Known rows, with every step that occurs:
dunuf/menek/vepup/neda/lofu/vete: [-47  -8 -24 -48  26  -5 -37  17   9  53 -20  50   8 -49  14  37  39  14
   5  15   7  54 -81 -27 -12 -65  39  47   1]
vepup/neda/lofu: [-13  -3  -9  -8  27   3 -20  -9   9   3 -19  23 -17 -23  -4   8  10  -7
 -21  23  -6   7 -47 -12   4 -38 -12  42  -3]
menek/dunuf: [-32 -15   0  -6   6   4   9 -13 -11 -11 -19  -9  -2  -8   4  14  24  14
  -4 -10  -4  15 -25  30   3 -19  13   1  -1]
dunuf/menek/vepup/neda: [-24  -6 -12 -20  11   3 -52  16  15  61  -3  29  27  -8   0  29  24  17
  10  18 -11   6 -66   8 -38 -47  46  20  -9]
dunuf/neda/vepup/menek: [-36  24 -22  18  21 -13 -10   0  17  39 -15  -3   6 -65   5   8 -11  -1
  -4  -1  21  -1  -4 -19   8 -48  27  18  -7]
vete/lofu/neda/vepup/menek: [-29   0 -16   1  19 -17 -19 -23  10  38   2 -20 -12 -52   6  14   6  -8
  -6   1 -20  29 -13 -27  15 -73  45  13 -38]
dunuf/neda/vepup: [-11  17 -14  17  19  -5 -18 -14  -9  32  -1 -16   3 -41  -5  -3   0   0
 -14  13  15  -6   8 -18  -2 -15  18  11   2]
leti/vete/lofu: [ -4   4   0 -23   6 -19   6 -28   7   3   1 -23  -4 -16   0 -14  18  -5
  15  10  -6  16   2 -12  -8 -24   7  -9  -6]
vepup/menek/dunuf/neda/darukog: [-56   7  13   2  10   7 -15 -26  35  18 -33 -43 -11 -54   8  34  17  24
   7 -10  12  24 -31  16  23 -88  41  29   0]
leti/vete/lofu/neda/dunuf: [ -9 -25  19 -46  -3 -27 -17 -46  24  -1   3 -55 -10 -58  19   6  34   6
  -9  32 -33  50 -13 -18 -14 -59  28   3  23]
lofu/menek: [-21   0  -4  12   3  10  10   5   1  38  -8   7   3 -17   6  11   5   5
   6  16 -24  14   4  -2   3   0  38  -9   6]
dunuf/neda/lofu/vete: [-23   0  -1  -4  18 -12 -18 -16  -7  -3 -26  -7 -20 -54  12  12  28   1
 -14   3  18  45 -27 -51  15 -43   5  26  18]
vepup/menek/dunuf/neda: [-58  -4   3  13  12  -3 -10 -19  19  17 -35 -24  -2 -36  14  31  27  19
   5 -19   2  19 -37  11   1 -70  37  16   0]
leti/vete/lofu/neda/dunuf/menek: [ -6 -20  17 -51  -8 -39 -41 -36  27  33  14 -51  11 -72  12  16  38  -1
  15  45 -29  56  -9 -23 -20 -56  40  11  19]
dunuf/menek/darukog: [ -9  -8  21 -15  16  -9 -17  24  -8  44 -10  13  24  -6   0   2   5 -10
  21  12 -16   5 -22  14   3 -25  32  19 -25]
vete/lofu: [ -8   3   1   7  -5   0  -7 -20  -7 -13  10 -14 -18   7   0 -13  20 -12
   0   4 -12  16 -15 -11   1 -30  17  -5 -18]
dunuf/menek: [  4   2  -7  -7   1 -17 -19  12  -2  36   8   4  17 -10  -7   6   3  -6
  14  10  -1   3   3  -5  -8   0  13   9  -8]
leti/vete/lofu/neda/vepup: [ -4   5 -15 -21  20 -30  -7 -46  -2  34   0 -33   2 -55  -6   6   9   4
  -1  25 -23  17  11 -26  -1 -46  34  -2 -10]
lofu/neda: [ 18 -20  16   2   6  -5 -21 -22  -1   7  -1 -19   7 -10  -2  26  -4   4
  -5   4 -23  18  -9  -8  -4 -14  27   5   4]
dunuf/menek/vepup: [-11 -10 -20 -16  -8 -13 -27  17  -4  53   5  26  31  -7   9  15  31   6
  26  18   4   1 -40  -5 -26 -19  36  -8 -13]
vepup/neda: [-10   1   9  -9  18  21 -26   0  16  11  -5  11  -1   5   0  10  -9   7
 -17   2 -11   0 -29   6  -8 -21  16  24   6]
leti/vete/lofu/menek/vepup/neda: [-45  -4 -16 -29  23  11  -9 -14  21  75 -20   8   8 -26  15  22  40  22
  17  38 -45  32 -58  -2 -32 -66  77  -6   0]
neda/vepup: [-16  16 -26  -1  11 -14  12   3 -10  20   3  10   9 -30  -7  -5  -4   2
 -12   9  10  -8  17  -7   6   4   2   5 -12]
leti/vete/lofu/menek/dunuf/neda: [-59  -8   4  -6  19  -7   2 -39  -2  46 -27 -58  -7 -52   9  17  57  16
  17  21 -41  39 -19   0  -6 -65  72 -22  10]
leti/vete: [  0   5  -5 -23   6 -17  11  -4  13  15 -13 -12  16 -25  -8   0   0  10
  16   7   0  -2  12   1  -8   0  -7  -6  12]
vepup/menek: [-20   8  -7  -5   5   1   3   9  30  15  -9   8   5 -23   9  10  -5  -1
  18 -16   6  10 -15  -1   8 -27   0  11 -11]
dunuf/neda: [  1   3  14  22   5   0 -27 -18  -1  10 -11 -23   2 -12   6   1   6   1
  -3   5   5  -1  -7 -16  -4 -17  20   5  17]

Rows:
[-46 -21  39 -46  23   4 -39  16  29  43  -8  15   7 -32  21   8   6   3
 -10  32 -26  28 -52  27 -16 -59  45  54  10]
vepup/neda/dunuf/menek/darukog
[-54 -17 -14  -2  14  -8  19 -12 -15  21 -38  -2  -8 -51   9  19  43   2
  -5  22 -24  34 -32   5  16 -36  25   2  -4]
neda/lofu/menek/dunuf
[-31 -21  -8 -32 -21 -18 -24  15  21  47   8  20  19 -43  26  15  44   5
   6  35   3  22 -38  -3 -36 -34  29   2  18]
neda/dunuf/menek/vepup
[-21   2   1 -29  14   8 -53   9  34  62  -3  22  12 -24  -4  29  12  23
  12  33  -2  14 -58   6 -12 -62  51  38  -9]
dunuf/menek/vepup/neda/darukog
[-21  -8  -7 -13  15  19 -30   3  15  31 -14  33   8   5   6  24  12  18
  -7   8 -11   1 -67  12 -30 -44  34  10   2]
menek/vepup/neda
[ -3   2   0  22  12 -14 -29 -18  -2   0 -23  -5 -16 -42   1  -3  21 -13
 -16  27  12   7 -22 -34   9 -32  -2  23   7]
dunuf/neda/lofu
[  8 -10  13 -22  11 -25 -16 -44  14  10   0 -47  -3 -25  -1  15  23   3
  16  18 -34  25  -5 -21 -11 -45  29   0  -4]
leti/vete/lofu/neda
[  1  -4 -12  -2  20 -20 -12 -16  -8  28   2 -11   9 -38  -7  19 -11   4
 -20   8 -20  10  14 -14   7 -12  26  12  -8]
lofu/neda/vepup
[-27  -7  -9   0  30  12 -14  -1  18  39 -29  24  -6 -43   2  15  17  -5
 -16  35 -30  24 -35 -12  11 -39  19  34   4]
vepup/neda/lofu/menek
[-41 -13  22   3  25  14   9  -2 -14  36 -10   0 -12  -6  18 -10  25 -15
  13  22 -48  37 -27   6  12 -54  73  -8 -27]
vete/lofu/menek/darukog
[-39 -13 -36   3   4  -9   4   7  -7  49 -26  37   7 -45  17  15  45  -4
   4  45 -14  21 -47 -22  -2 -34  32 -14  -7]
neda/lofu/menek/vepup
[-34 -12  14  11   8   3 -17 -27 -10   3 -24 -27  -5 -18   1  21  31  18
  -7  -5  -4   8 -26  15  -8 -36  33   4  10]
menek/dunuf/neda
[-43 -24   0 -37   0  14 -33   1  30  27  -6  33  -2 -28  24  18  26  17
 -25  29  -8  17 -72  16 -40 -53  36  21  32]
menek/vepup/neda/dunuf
[-34  -6  -4 -31  37   8 -13  -4   9  -1 -22  27 -19 -43   6  17   9   9
 -19  -2  12  53 -48 -24  11 -48   4  50   2]
vepup/neda/lofu/vete
[-69  -3 -16  22  27   0  -3 -35 -23  52  -8 -38 -13 -60  14  12  49   9
 -17  20 -24  39 -22   2   6 -61  82  -9 -13]
vete/lofu/menek/dunuf/neda/vepup
[-24   1 -21  -2  20 -17 -11  -5  17  43 -13  -8   9 -63   1  39 -17   4
  -7  -4 -15  12   0 -13  18 -44  34  17 -18]
lofu/neda/vepup/menek
[-12 -33  26 -23  -9 -11 -28 -42   6 -13  17 -40 -28 -34  26   3  32  -4
 -25  35 -36  52 -21 -17  -8 -56  35  10  13]
vete/lofu/neda/dunuf
[ -3 -32  22 -22  -3 -13 -23 -21  17  -6   5 -27  -7 -46  19  21  10   1
 -24  28 -27  31  -7  -9  -9 -24  21  14  33]
lofu/neda/dunuf
[-25  -2  -4   7   4   8   4 -12  -9  28   7 -10 -15 -12   9  -6  30  -8
   3  21 -31  37  -6 -14   6 -25  52 -13 -11]
vete/lofu/menek
[-56 -13  15  18  10  18 -12 -36 -22  29 -17 -45 -21 -31  21  12  59   7
  -1  16 -40  41 -35   6  -2 -63  85  -6  -2]
vete/lofu/menek/dunuf/neda
[-14  -9   5 -29 -15 -18 -23  11  19  23  16  -2  14 -49  14   2  22  -4
   2  26   3  23   0  -4 -13 -17   6  18  24]
neda/dunuf/menek
[-25 -11  16 -41   5  -2 -46   4  30  38   8   5   2 -40  12  11  13   6
 -14  29 -12  28 -31   7 -20 -39  22  46  25]
vepup/neda/dunuf/menek
[-47  -7 -24 -36  30   1 -16   3   8  15 -32  46  -6 -37  13  31  34  18
 -14   3   7  52 -87 -23  -2 -68  31  32   0]
menek/vepup/neda/lofu/vete
[-33 -10  20   0  28  14  13  19  -8  44 -25  11   7 -10  13   4   0   2
   7  20 -39  19 -18  17  15 -22  63  -6  -6]
lofu/menek/darukog
[-52  -1  16  14   6  17 -10 -25  10  31 -30 -46 -17 -55  10  29  22  32
  -1  22 -19  34 -16  11  27 -57  70   7  15]
lofu/menek/dunuf/neda/darukog
[ 12 -20  16   5   4 -10 -30 -34 -12  -2   9 -33 -12  -2   7  14  21  -3
  -4  17 -35  31 -19 -24   0 -40  39   6 -14]
vete/lofu/neda
[-56 -19   1   5   3   9  15 -25 -18  22 -14 -21 -17 -15  14  14  50  11
  -1  12 -35  49 -27  21   3 -51  62 -18 -11]
vete/lofu/menek/dunuf
[ -6 -31  28 -30 -10 -22 -49 -29   9  18  23 -37  -2 -46  22   8  36 -15
  -9  37 -34  53 -24 -21 -14 -59  47  22   6]
vete/lofu/neda/dunuf/menek
[-77   1 -10 -11  29 -10  -2 -16  12   5 -52 -11 -20 -78  18  39  50  14
   0 -26  15  65 -55 -26  25 -89  25  35   6]
vepup/menek/dunuf/neda/lofu/vete
[-22   5  -7 -15   7  -7  15 -18   7  41  -6 -25  -2 -37   7  -2  27  -1
  22  23 -30  33   7 -12  -4 -31  38 -19   0]
leti/vete/lofu/menek
[-18 -38   2 -34 -17 -26 -43  -7  15  48   8  -2  29 -55  28  38  38  12
   3  41 -28  38 -43 -12 -34 -48  55  10  21]
lofu/neda/dunuf/menek/vepup
[-50 -14  13  -5  52  21 -11  11   9  51 -41  34  -7 -39   9  12  11  -9
 -20  37 -40  26 -62   5  17 -60  46  42 -13]
vepup/neda/lofu/menek/darukog
[-50  11   1  12  40  -4  -5   8  10  54 -39   9  10 -54  10   7 -11  -6
  -4  -1   4   5 -25  -3  17 -72  49  32 -23]
dunuf/neda/vepup/menek/darukog
[-19 -42  44 -40  14 -18 -35   2   9  35  -2 -13  17 -49  25  24  13  -3
  -2  36 -40  42 -29   5  -6 -55  55  36  13]
lofu/neda/dunuf/menek/darukog
